Each row comes from the steps of one walk. Every step used is in the known rows, and no mark comes twice. Write the walk behind each row, first mark first.
Known rows:
j, b, k, n, w, t: -0.801,-0.148,-1.119,-1.078,-0.369,2.350,-0.566,-0.718,0.395,3.386,1.055,1.531,0.104,-0.971,-2.330,-2.769,-0.058,-2.770,-4.305,-1.261,-0.404,-0.654,-2.366,-1.736
f, k, n, w, t, j: 0.056,-0.439,-1.322,-0.623,-1.295,1.361,-3.369,0.853,0.745,3.586,2.144,0.858,-2.754,-2.151,-1.956,-2.043,1.529,-2.109,-4.378,-0.607,-3.363,-3.487,-2.503,-2.135
b, k, n, w, t, j: -0.830,-0.312,-0.079,-0.382,-0.223,2.191,-1.829,-0.627,0.864,3.774,1.111,0.626,-1.742,-2.190,-2.066,-2.767,1.859,-2.721,-3.914,0.217,-0.613,-2.884,-2.354,-2.226
n, w, t, j, b: 0.087,0.647,-1.175,-1.002,1.596,2.455,-1.077,-0.140,0.247,3.813,0.114,1.665,0.353,-2.184,-2.187,-1.985,0.243,-0.835,-4.607,-2.051,0.438,-1.993,-3.056,-2.827
t, w: -1.258,3.091,-0.927,-1.644,-0.209,1.321,-3.484,-0.972,1.540,3.121,-0.432,2.807,0.141,-1.321,-2.397,-2.489,0.487,-2.172,-3.944,-0.999,2.382,-0.287,-2.479,-2.251
j, n, w, t, e, f: -1.912,3.724,-1.332,0.042,0.814,2.637,0.540,0.530,1.285,3.818,0.735,3.809,-1.139,-2.441,-1.774,-0.565,2.410,-2.113,-2.355,-1.982,2.695,-1.317,-1.898,-0.635
w, t, j, n: -2.585,3.157,-2.103,-0.967,-0.525,2.124,-3.452,-0.545,1.645,2.280,-0.666,0.367,-2.116,-0.500,-2.026,-1.528,1.539,-1.494,-4.523,-1.727,1.404,-4.470,1.890,-3.179
e, f, k, n, j: -0.314,0.756,-2.218,-1.213,-1.770,0.352,-3.914,0.320,2.829,3.890,3.432,0.878,-1.984,-4.130,-2.050,-1.828,-0.754,-1.554,-1.152,-0.330,-1.311,-2.075,-4.531,-1.130
e, f, k, n, w, t, j: 1.044,-0.326,-1.446,-0.796,-1.099,0.999,-1.172,1.111,1.557,3.643,3.659,0.736,-2.225,-4.059,-1.964,-1.432,2.036,-2.335,-1.390,-0.720,-2.622,-2.890,-3.092,-1.404
j, b: -2.172,2.221,-2.615,-2.155,-0.622,1.071,-2.778,-1.442,0.739,2.999,-0.336,1.933,1.546,-0.033,-2.455,-2.392,-1.407,-0.869,-3.770,-2.134,2.298,-0.908,-2.733,-2.693
t, e: -3.258,3.144,-1.069,-1.376,-0.792,0.942,-4.677,-0.892,1.503,3.373,-0.635,4.522,0.339,-0.525,-2.178,-0.881,0.126,-0.456,-3.064,-0.943,4.365,-0.145,-2.456,-1.730
e, f: -2.209,2.442,-2.559,-1.275,-0.449,0.711,-1.311,-1.262,2.078,3.442,1.095,1.669,1.113,-2.707,-2.399,-1.342,0.785,-1.316,-0.904,-0.733,3.541,-1.237,-3.061,-1.947
j, t, w, n, k: -2.684,4.174,-2.465,-1.535,-3.067,0.724,-5.256,-0.177,0.903,2.060,-1.114,2.563,-5.095,-1.094,-2.477,-1.469,-0.475,-1.760,-2.682,-1.161,-0.243,-0.903,0.310,-1.295
j, b, k, n, w, t, e: -0.879,0.390,-0.266,-1.049,-0.582,2.079,-1.411,-0.166,0.441,3.507,1.090,3.473,-0.300,-0.776,-2.334,-1.973,0.095,-2.482,-3.645,-1.452,0.530,0.474,-2.613,-0.837
t, e, f, k, n, j, b: 0.353,1.425,-1.148,-1.836,-1.969,0.390,-4.407,1.181,2.333,3.772,3.227,3.803,-1.781,-3.328,-2.227,-1.417,-1.875,-0.977,-0.712,-2.027,-0.605,0.228,-5.074,-0.157
n, k, f, e: -2.586,2.948,-3.009,-2.485,-2.689,2.173,-5.526,-0.105,0.957,3.222,-3.872,2.245,-3.995,-0.776,-2.701,-2.199,-0.988,-0.697,-4.343,-0.980,3.532,-0.577,-2.236,-3.203
t, j, b, k: -0.673,0.916,-1.114,-2.298,-1.667,1.185,-3.666,-1.545,0.600,2.601,0.502,0.465,0.696,-0.818,-2.604,-3.465,-0.668,-1.700,-3.387,-1.587,1.962,-2.584,-3.083,-2.986
e, f, k: -1.436,0.741,-3.156,-1.630,-2.775,0.113,-2.553,-0.745,1.700,3.032,2.624,1.054,0.836,-2.409,-2.662,-1.250,0.670,-2.016,-1.313,-0.911,1.763,-1.652,-3.483,-1.255
n, k: -2.957,2.247,-3.991,-2.238,-3.363,1.887,-4.324,-1.046,0.949,3.137,-1.286,1.262,-1.096,-1.150,-2.435,-2.041,-0.314,-1.334,-4.262,-0.659,2.357,-1.668,-2.849,-2.585
j, t, e, f, k, n: -2.946,1.702,-1.468,-1.348,-2.686,0.005,-4.289,0.750,1.711,2.636,2.368,3.968,-5.157,-1.668,-1.985,-1.158,0.637,-1.257,-0.656,-0.997,0.437,-1.569,-1.242,-0.223
t, e, f, k, n, w: -0.171,1.321,-0.704,-0.894,-1.588,0.475,-1.972,1.103,1.360,4.174,3.117,4.497,-1.306,-3.198,-2.007,-0.923,1.506,-1.771,-0.665,-0.796,0.016,-0.266,-5.417,0.067
n, k, f: -3.234,2.408,-3.328,-1.896,-2.886,1.983,-3.600,-0.745,0.985,3.354,-3.183,1.596,-3.625,-1.241,-2.290,-2.286,-0.675,-1.023,-3.485,-0.671,2.185,-1.550,-2.025,-2.035
t, j: -1.845,2.351,-1.352,-1.467,-0.257,0.933,-4.464,-1.079,1.381,3.058,-0.325,0.906,-0.417,-1.413,-2.047,-2.595,0.422,-0.608,-3.249,-0.753,2.065,-3.610,-2.608,-3.617
e, f, k, n: -1.100,1.118,-2.515,-1.436,-2.773,-0.042,-2.446,-0.111,1.999,3.160,3.314,1.121,-1.276,-2.392,-2.191,-1.593,1.225,-2.118,-0.721,-0.497,-0.905,-2.148,-3.077,-1.262

Which walk is each row?
0.540,0.646,-2.340,-1.755,-1.980,0.300,-3.208,0.469,2.366,3.734,3.715,1.032,-1.506,-3.670,-2.318,-2.299,-1.943,-1.633,-0.999,-1.485,-2.020,-1.433,-4.933,-1.075 => e, f, k, n, j, b
-2.085,2.374,-0.901,-1.043,1.142,1.730,-5.791,-0.349,2.102,3.982,-0.390,2.655,-4.219,-3.392,-2.072,-3.178,-2.565,-0.819,-4.304,-0.970,1.636,-1.350,-2.633,-2.011 => n, j, t, w
-2.432,0.469,-2.071,-1.138,-1.898,0.671,-6.677,0.201,1.930,3.502,1.809,0.966,-5.204,-2.087,-1.877,-2.908,-1.682,-1.017,-3.999,-0.294,-2.348,-3.459,-2.322,-1.636 => f, k, n, j, t
-0.035,0.761,-1.912,-0.815,-1.469,0.511,-0.680,0.375,1.194,4.063,3.443,1.674,-1.058,-3.469,-2.019,-1.930,1.529,-2.384,-1.088,-0.539,-1.564,-1.874,-5.318,-0.973 => e, f, k, n, w
-2.234,4.936,-3.025,-1.534,-3.298,0.472,-6.066,-0.129,1.132,2.637,-3.636,2.153,-3.691,-0.460,-2.842,-0.723,-1.226,-0.236,-2.259,-1.156,1.242,-0.463,-0.556,-2.608 => w, n, k, f, e
-2.445,0.969,-1.213,-1.231,-2.226,0.545,-7.548,0.868,1.890,3.544,1.709,3.146,-5.577,-2.092,-1.803,-2.110,-1.759,-0.724,-3.557,-0.548,-1.437,-2.235,-2.521,-0.747 => f, k, n, j, t, e
-0.212,-0.165,-0.242,-0.817,0.839,2.640,-0.475,-0.565,0.117,3.659,-1.090,1.456,-1.341,-2.106,-2.410,-2.704,0.060,-1.834,-4.124,-1.647,0.867,-1.686,-2.371,-1.906 => n, w, t, j, b, k, f
-3.569,4.673,-3.922,-1.669,-3.414,2.453,-3.627,-0.729,0.813,2.785,-1.402,0.853,-2.848,-0.311,-2.240,-2.519,0.655,-2.045,-4.343,-1.478,1.961,-3.392,-1.387,-2.315 => j, n, k
-2.789,3.336,-2.171,0.236,1.069,2.948,-0.356,-0.439,0.665,3.703,-0.692,1.789,-1.000,-1.129,-1.801,-1.611,1.868,-2.003,-5.066,-1.636,1.687,-2.985,-1.132,-2.003 => j, n, w, t
-1.737,1.198,-1.257,0.031,1.253,2.336,-1.080,0.053,1.167,4.162,0.193,2.152,-1.595,-1.895,-1.595,-1.844,1.548,-1.453,-4.237,-0.364,-1.097,-1.944,-1.899,-2.303 => k, n, w, t
-2.546,0.997,0.045,-0.668,-1.126,1.140,-4.471,-0.206,2.655,3.862,2.038,2.979,-4.602,-3.665,-2.179,-2.593,-0.989,-1.711,-1.063,0.154,1.481,-1.078,-2.858,-0.394 => b, k, n, j, t, e, f
0.507,3.522,0.155,-0.962,-0.615,0.553,-4.368,-0.812,1.908,3.427,-1.184,2.460,-2.078,-2.253,-2.810,-2.428,-2.930,-1.775,-2.094,-1.943,-0.186,0.903,-2.261,-0.745 => t, w, n, j, b, k, f
-3.411,4.164,-1.167,-0.147,-0.292,0.024,-7.256,-0.239,2.129,3.499,-0.749,3.731,-3.654,-2.370,-2.327,-0.339,-2.662,0.809,-1.909,-1.097,1.096,-0.942,-0.819,-0.783 => w, n, j, t, e
-2.841,3.610,-1.366,-1.576,0.364,1.293,-4.796,-0.616,1.373,3.351,-3.628,3.103,-2.337,-0.272,-2.619,-2.407,-0.649,-0.136,-3.833,-1.030,4.462,-0.674,-1.317,-3.535 => k, f, e
-0.579,0.035,-1.421,-0.693,-0.592,1.647,-1.119,0.611,0.930,4.082,2.277,3.978,0.326,-3.260,-2.326,0.402,1.714,-2.035,-2.613,-1.247,1.793,0.289,-3.595,-0.196 => n, w, t, e, f, k
-2.087,0.712,-0.738,-0.565,-0.842,1.563,-4.800,-1.230,2.318,4.136,0.889,0.758,-1.790,-2.641,-2.246,-3.456,-1.311,-1.898,-3.706,0.555,0.741,-2.050,-3.484,-1.948 => b, k, n, j
-1.818,3.978,-2.455,-1.939,-2.054,3.012,-5.107,0.651,1.347,2.092,-3.218,0.955,-5.918,-0.502,-2.436,-1.787,0.660,-1.260,-4.865,-1.995,1.666,-3.365,1.929,-3.563 => w, t, j, n, k, f, e
-2.894,1.926,-0.948,-1.533,-1.185,1.380,-4.459,-1.590,1.257,3.132,-2.554,2.064,-1.528,-0.230,-2.937,-2.831,-0.389,-1.856,-3.864,-0.350,5.180,-0.559,-1.725,-2.687 => b, k, f, e
-1.568,2.150,-1.002,-0.095,1.248,1.848,-1.357,-0.167,0.728,4.591,0.348,2.444,-1.458,-2.023,-1.576,-2.967,1.142,-1.222,-3.413,-0.237,-0.684,-2.199,-4.346,-2.227 => k, n, w
-1.519,0.768,-1.068,-1.366,-0.042,1.788,-4.192,-1.361,1.611,4.148,-1.265,1.436,-1.381,-2.381,-2.730,-3.773,-3.933,-0.978,-3.747,-1.496,2.218,-0.620,-3.932,-1.680 => n, j, b, k, f
-2.042,2.818,-1.701,-0.556,-2.218,-0.897,-6.553,0.370,2.382,3.235,1.735,3.138,-3.708,-3.507,-2.319,0.240,-2.255,-0.018,-0.167,-1.415,-0.277,-0.755,-1.753,0.286 => w, n, j, t, e, f, k
-1.367,0.707,-1.634,-1.612,-0.349,1.683,-4.647,-1.670,1.702,4.078,0.381,0.982,0.864,-2.344,-2.765,-3.392,-3.605,-1.246,-4.290,-1.407,2.372,-0.633,-4.724,-2.184 => n, j, b, k
-2.475,1.905,-1.766,-1.286,-0.685,1.400,-2.390,-0.157,2.493,2.994,0.852,3.827,0.309,-2.014,-2.392,0.848,1.237,-1.223,-1.695,-1.299,4.203,0.461,0.017,-1.058 => w, t, e, f
-0.961,0.107,-1.144,-0.571,-1.673,1.461,-3.478,0.977,0.780,3.650,1.980,3.422,-2.016,-1.449,-1.986,-0.791,1.343,-1.999,-4.106,-0.750,-1.698,-0.976,-2.460,-0.659 => f, k, n, w, t, e
-1.039,4.842,-1.175,-0.864,-0.884,0.046,-4.257,-0.732,1.495,2.720,-0.492,2.823,-0.118,-0.892,-2.456,-1.029,0.285,-1.606,-2.141,-1.275,0.543,-0.071,-1.000,-1.593 => t, w, n
-1.152,2.569,-1.771,-0.320,-0.982,2.051,-0.551,0.945,0.915,3.557,1.928,3.240,-1.464,-2.251,-2.034,-0.337,2.434,-2.620,-2.755,-2.118,1.288,-1.489,-2.142,-0.044 => j, n, w, t, e, f, k
-2.060,0.730,-1.966,-0.049,1.626,2.537,-0.880,-0.742,0.712,4.339,-0.344,2.328,0.768,-2.156,-2.206,-1.262,1.019,-1.328,-5.001,-0.716,2.081,-1.118,-2.333,-2.171 => n, w, t
-0.862,4.875,-1.831,-1.422,-2.948,0.894,-4.215,-0.151,1.284,2.641,-2.480,2.636,-3.714,-1.405,-2.562,-1.240,-0.328,-1.873,-2.027,-1.223,-0.196,0.128,-0.664,-1.106 => t, w, n, k, f
